What can hang from each mark:
J: A U
F: U
U: C F J
Y: C
W: C H
H: U W
C: W
A: F J

Each row was made from one small tree. The marks that hang from a mark follow it in brackets, in alphabetical order. Every link used is in the known rows. Write each row's tree.
Known rows:
H{U{C F J} W}: [-1.707 -0.109 -2.429 -0.088 1.215 -2.455 1.229 -3.452 -1.263 1.886 -1.806 1.376 -2.020 0.134 1.079 -1.465 0.279 -2.671 -5.529 -0.917 -0.937 1.938 0.602]
H{U W}: [-2.406 -0.331 1.088 0.227 0.223 0.436 0.873 -0.962 -0.832 0.942 -0.890 0.779 -0.586 -0.978 -0.428 -0.718 1.026 -1.836 -2.641 -1.061 0.178 -0.268 1.320]
C{W{H{U}}}: [-0.480 -1.322 0.023 0.714 0.467 -0.745 1.711 -0.627 0.300 2.967 1.557 1.209 -0.651 0.208 -0.178 -1.037 -1.686 0.597 -1.276 -1.985 0.075 0.679 1.621]
C{W{H{U{F J{A}}}}}: [-0.182 -0.813 -1.782 0.601 0.375 -0.947 1.839 -1.804 0.740 2.508 1.678 1.178 -1.891 0.711 0.582 -1.378 -1.263 0.421 -3.412 -2.565 -0.531 -0.036 1.302]
U{C J{A}}: [-0.780 -0.701 -2.659 0.148 0.585 -2.564 0.191 -1.871 0.754 2.466 -1.484 2.257 -1.604 0.782 1.526 -1.575 -1.701 -1.468 -4.435 -0.425 -0.955 3.126 -0.106]
J{A{F{U{C{W{H}}}}}}: [-1.119 -1.370 -2.339 0.640 -0.258 1.091 0.109 -0.377 0.895 1.904 0.669 1.428 -2.516 -0.448 0.340 -1.398 -0.463 -2.106 -4.936 -0.716 0.213 1.833 1.388]
W{H}: [-0.744 -1.672 0.335 0.606 0.444 -0.766 0.276 -0.700 0.735 2.192 0.710 1.460 -0.902 0.236 0.437 -0.374 1.101 -0.076 -1.282 -1.333 0.299 0.296 1.385]
Y{C{W}}: [-0.474 -1.109 0.272 0.679 0.892 1.257 0.994 0.741 -0.196 2.374 -1.052 1.572 0.420 0.195 0.365 -1.267 -3.532 0.705 1.434 -1.086 -1.543 -0.363 1.169]
J{A{F} U{C{W{H}}}}: [0.082 -0.704 -4.013 0.667 -0.875 2.270 1.675 -0.081 1.387 2.966 1.552 1.396 -1.728 0.117 1.156 -1.696 -0.258 -0.764 -5.502 -0.288 0.159 1.410 1.206]
C{W{H{U{J{A}}}}}: [-0.406 -0.946 -1.109 0.526 0.015 -0.583 1.735 -1.260 0.908 2.839 1.663 1.312 -1.188 0.324 0.063 -1.230 -1.455 0.348 -2.830 -2.452 -0.216 0.460 1.243]
A{J{U{C{W} F}}}: [-0.100 -0.639 -2.975 0.923 0.764 -0.391 1.415 -0.446 0.828 2.741 -1.792 1.385 -0.990 0.601 1.800 -1.583 -3.409 2.058 -1.361 0.498 -1.533 2.542 1.842]
U{C{W{H}}}: [0.164 -1.590 -1.326 0.794 1.028 -2.751 1.064 -1.595 0.025 3.555 0.266 1.796 -0.606 0.511 0.585 -1.412 -2.825 0.236 -2.156 -1.133 -0.184 3.379 1.075]
F{U{C{W{H}} J{A}}}: [-1.595 -0.926 -3.296 0.497 0.792 -1.686 0.228 -2.590 0.350 3.602 0.041 1.922 -1.733 0.273 1.012 -2.030 -2.490 -1.271 -4.725 -0.752 -0.285 3.601 0.532]
W{C H{U{F J}}}: [-1.098 -1.349 -2.333 0.346 -0.340 -1.135 0.633 -2.102 0.775 1.164 1.110 2.033 -1.315 0.539 0.379 -0.916 1.129 0.806 -3.926 -3.725 1.200 0.537 1.259]
U{J}: [-0.584 -0.721 -0.228 0.120 0.950 -1.829 -0.319 -0.752 0.405 2.064 -0.780 1.824 -0.838 0.338 1.157 -1.086 -0.680 -0.753 -0.574 -0.137 -1.703 1.426 0.192]
W{C H{U{F}}}: [-1.421 -1.584 -1.532 0.694 -0.273 -0.413 0.637 -1.402 0.668 0.824 1.141 1.677 -1.223 0.364 0.010 -0.681 1.135 1.020 -3.551 -3.609 1.880 -0.044 1.712]
Y{C{W{H{U}}}}: [-0.985 -1.472 -0.300 0.543 0.469 1.435 1.862 0.380 -0.095 3.125 -0.540 1.695 0.036 0.291 0.099 -0.982 -2.371 0.558 -0.545 -2.158 -0.553 -0.363 1.419]
J{A U{C{W{H}} F}}: [0.042 -0.255 -4.676 1.028 0.261 0.754 2.145 -1.970 1.206 2.644 1.352 1.016 -2.124 1.387 2.057 -1.873 -0.895 0.736 -5.718 -0.848 0.066 -0.297 1.066]
F{U{C J{A}}}: [-2.347 -0.786 -2.815 0.340 1.026 -1.593 -0.581 -1.931 0.188 2.806 -1.418 1.964 -1.854 0.314 1.360 -1.846 -1.905 -2.350 -4.795 0.291 -0.323 3.363 0.159]
J{A U{C F}}: [-0.755 -0.075 -4.125 0.883 0.513 0.771 1.319 -1.373 0.992 1.855 -0.234 1.039 -2.232 1.350 2.412 -1.663 -0.317 -0.306 -5.638 0.151 -0.050 -0.386 0.682]
A{F{U{C}} J}: [-1.851 -1.731 -1.932 0.354 0.326 0.258 -0.807 1.138 0.329 2.274 -3.259 1.990 -2.018 -1.240 0.773 -1.182 -1.964 -1.751 -2.030 1.317 -1.198 5.326 1.921]
C{W{H}}: [0.406 -1.337 0.211 0.902 0.630 -1.088 1.006 -0.885 0.536 2.708 1.877 1.211 -0.433 0.161 0.024 -1.058 -1.660 1.121 -0.142 -1.744 -0.415 0.502 1.537]
W{C H}: [-0.543 -1.754 -0.328 0.818 -0.688 -0.275 -0.291 -1.061 1.139 0.769 1.818 1.878 0.006 -0.140 -0.458 -0.570 0.939 1.553 -0.976 -3.094 1.651 0.418 1.645]

Which tree is each row?
[-0.485 -1.218 -2.542 0.394 -0.343 1.322 0.406 1.729 0.985 2.644 -2.284 1.877 -1.185 -0.637 1.338 -1.109 -1.038 -0.443 -2.160 1.442 -1.341 4.035 1.828] : A{F J{U{C}}}
[-0.766 -0.570 -3.498 0.478 -0.631 2.317 0.795 0.468 1.171 2.230 -0.188 1.429 -1.809 0.084 1.528 -1.508 0.617 -1.724 -5.802 0.722 0.088 1.188 0.679] : J{A{F} U{C}}
[-1.625 -0.660 -3.046 0.475 1.076 -1.767 -0.017 -2.136 0.077 3.171 -0.681 1.836 -1.621 0.308 1.043 -2.226 -3.374 -1.542 -3.887 -0.036 -0.753 3.609 0.322] : F{U{C{W} J{A}}}
[-1.272 -1.527 -2.270 0.134 -1.603 0.638 0.408 -0.731 1.434 0.889 1.427 2.193 -1.272 -0.315 -0.378 -0.847 1.849 -0.216 -4.738 -3.718 1.613 1.076 1.362] : W{C H{U{J{A{F}}}}}
[0.651 -1.181 -3.716 0.159 -0.073 -1.911 0.971 -1.949 0.975 3.293 0.583 2.226 -2.045 0.256 0.968 -1.792 -1.605 -1.312 -5.061 -1.354 -1.200 3.779 0.569] : U{C{W{H}} J{A{F}}}
[0.593 -1.400 -2.808 0.994 1.871 -3.369 1.226 -2.813 -0.227 2.861 0.274 1.453 -2.087 1.252 1.600 -1.601 -2.465 0.265 -3.341 -1.258 -0.877 2.421 1.164] : U{C{W{H}} F}
[-1.511 -0.950 -2.370 0.356 1.596 -2.581 -0.183 -2.022 -0.503 3.690 -0.951 1.954 -1.083 0.310 1.159 -2.105 -3.597 -1.433 -2.700 0.367 -1.097 4.465 0.327] : F{U{C{W} J}}
[-0.930 -1.317 -2.370 0.155 0.901 -0.974 -0.641 -0.351 -0.417 3.018 -0.606 1.998 -1.940 -0.524 0.975 -1.847 -1.625 -3.092 -3.102 0.885 -1.504 4.646 0.659] : A{F{U{C{W} J}}}
[-0.645 -0.708 -2.895 0.782 0.751 -0.243 0.971 -0.235 0.848 2.484 -2.529 1.465 -1.210 0.571 2.066 -1.235 -2.232 1.445 -1.972 0.701 -1.293 2.412 1.602] : A{J{U{C F}}}
[-2.207 -0.002 -1.974 -0.107 -0.102 -0.910 1.237 -2.570 -0.412 1.797 -1.692 1.586 -1.326 -0.495 0.160 -1.391 0.152 -2.722 -5.988 -1.292 -0.048 1.819 0.486] : H{U{C J{A}} W}
[-0.050 -1.011 -1.247 0.548 0.877 -1.735 1.788 -1.794 0.260 2.955 1.463 1.307 -1.528 0.715 0.665 -1.309 -1.568 0.390 -2.292 -2.166 -0.758 0.665 1.285] : C{W{H{U{F J}}}}
[-1.231 -1.700 -2.040 0.531 0.353 0.167 -0.405 0.965 0.280 2.702 -2.422 1.880 -1.721 -1.176 0.493 -1.508 -3.291 -1.177 -1.677 0.997 -1.417 5.452 2.079] : A{F{U{C{W}}} J}
[0.753 -0.774 -4.593 0.571 1.090 -3.413 1.406 -3.844 0.732 2.726 0.601 1.770 -2.932 1.549 2.032 -1.965 -2.274 -0.190 -5.518 -1.925 -1.536 2.296 0.507] : U{C{W{H}} F J{A}}
[-1.971 -0.236 -2.139 -0.303 -0.349 -0.359 1.020 -1.983 -0.418 1.684 -1.513 1.574 -1.800 -0.853 0.159 -1.412 0.850 -3.643 -6.467 -1.039 -0.319 2.449 0.629] : H{U{C J{A{F}}} W}
[-1.135 -0.257 -2.966 0.719 -0.152 1.336 1.195 -0.403 1.181 2.421 -0.325 1.359 -1.107 0.725 1.585 -1.531 -0.599 -0.308 -4.966 0.338 0.471 0.500 0.551] : J{A U{C}}
[-1.634 -1.378 -2.104 0.087 0.062 -1.648 1.368 -1.842 0.791 3.257 -0.243 2.083 -1.781 0.601 0.839 -0.878 0.478 -1.404 -5.703 -2.101 0.704 2.218 0.680] : W{H{U{C J{A}}}}
[-1.268 -1.080 -1.900 0.648 -0.043 1.140 -0.148 0.045 0.610 1.609 -0.079 1.291 -2.290 -0.543 0.416 -1.676 -1.460 -2.217 -4.019 -0.083 -0.136 1.875 1.150] : J{A{F{U{C{W}}}}}
[-0.058 -0.419 -3.813 0.642 -0.639 2.170 1.361 0.320 1.149 2.637 0.672 1.310 -1.525 0.105 1.222 -1.929 -1.057 -0.916 -4.690 0.395 -0.281 1.459 0.888] : J{A{F} U{C{W}}}
[-1.828 -1.155 -1.666 0.528 -0.039 1.171 -0.554 0.192 0.656 1.220 -0.832 1.447 -2.497 -0.483 0.678 -1.336 -0.189 -2.923 -4.754 0.208 0.059 1.769 0.992] : J{A{F{U{C}}}}
[0.286 -0.657 -3.832 0.936 1.201 -0.858 1.894 -1.891 0.190 3.562 0.905 1.217 -1.350 1.308 2.199 -1.759 -1.317 0.703 -3.981 -0.194 -0.504 1.217 1.034] : J{U{C{W{H}} F}}
[-0.444 -0.940 -3.020 -0.025 0.209 -1.814 -0.007 -1.005 0.713 2.293 -1.327 2.321 -2.230 0.254 1.443 -1.573 -0.936 -2.625 -5.045 -0.090 -1.220 3.681 0.052] : U{C J{A{F}}}
[0.844 -0.641 -3.602 0.456 2.151 -4.438 0.891 -3.193 -0.362 3.122 -0.708 1.921 -2.064 1.504 2.216 -2.137 -3.603 -0.405 -2.943 -0.509 -2.511 3.320 0.242] : U{C{W} F J}
[-0.915 -0.725 -2.751 0.203 1.787 -3.461 1.631 -2.231 -0.624 3.173 -1.282 1.781 -2.078 1.181 1.620 -1.855 -2.929 -1.187 -4.542 -0.889 -1.218 2.949 0.444] : H{U{C{W} F J}}
[-0.581 -0.523 -3.372 0.734 1.420 -0.658 1.082 -1.272 0.004 2.756 -0.515 1.249 -1.492 1.358 2.614 -1.582 -0.680 -0.333 -3.805 0.886 -0.550 1.072 0.631] : J{U{C F}}
[-2.392 -0.586 -0.356 0.204 0.554 -1.016 1.145 -1.714 -1.154 1.947 -1.790 1.280 -0.683 -0.709 -0.225 -1.071 -0.007 -2.380 -4.340 -0.774 0.459 2.115 1.006] : H{U{C} W}
[-0.790 -1.329 -1.098 0.602 0.890 1.011 1.892 -0.335 -0.233 2.821 -0.587 1.502 -0.785 0.658 0.650 -1.087 -2.247 0.487 -1.005 -2.305 -0.925 -0.807 1.509] : Y{C{W{H{U{F}}}}}
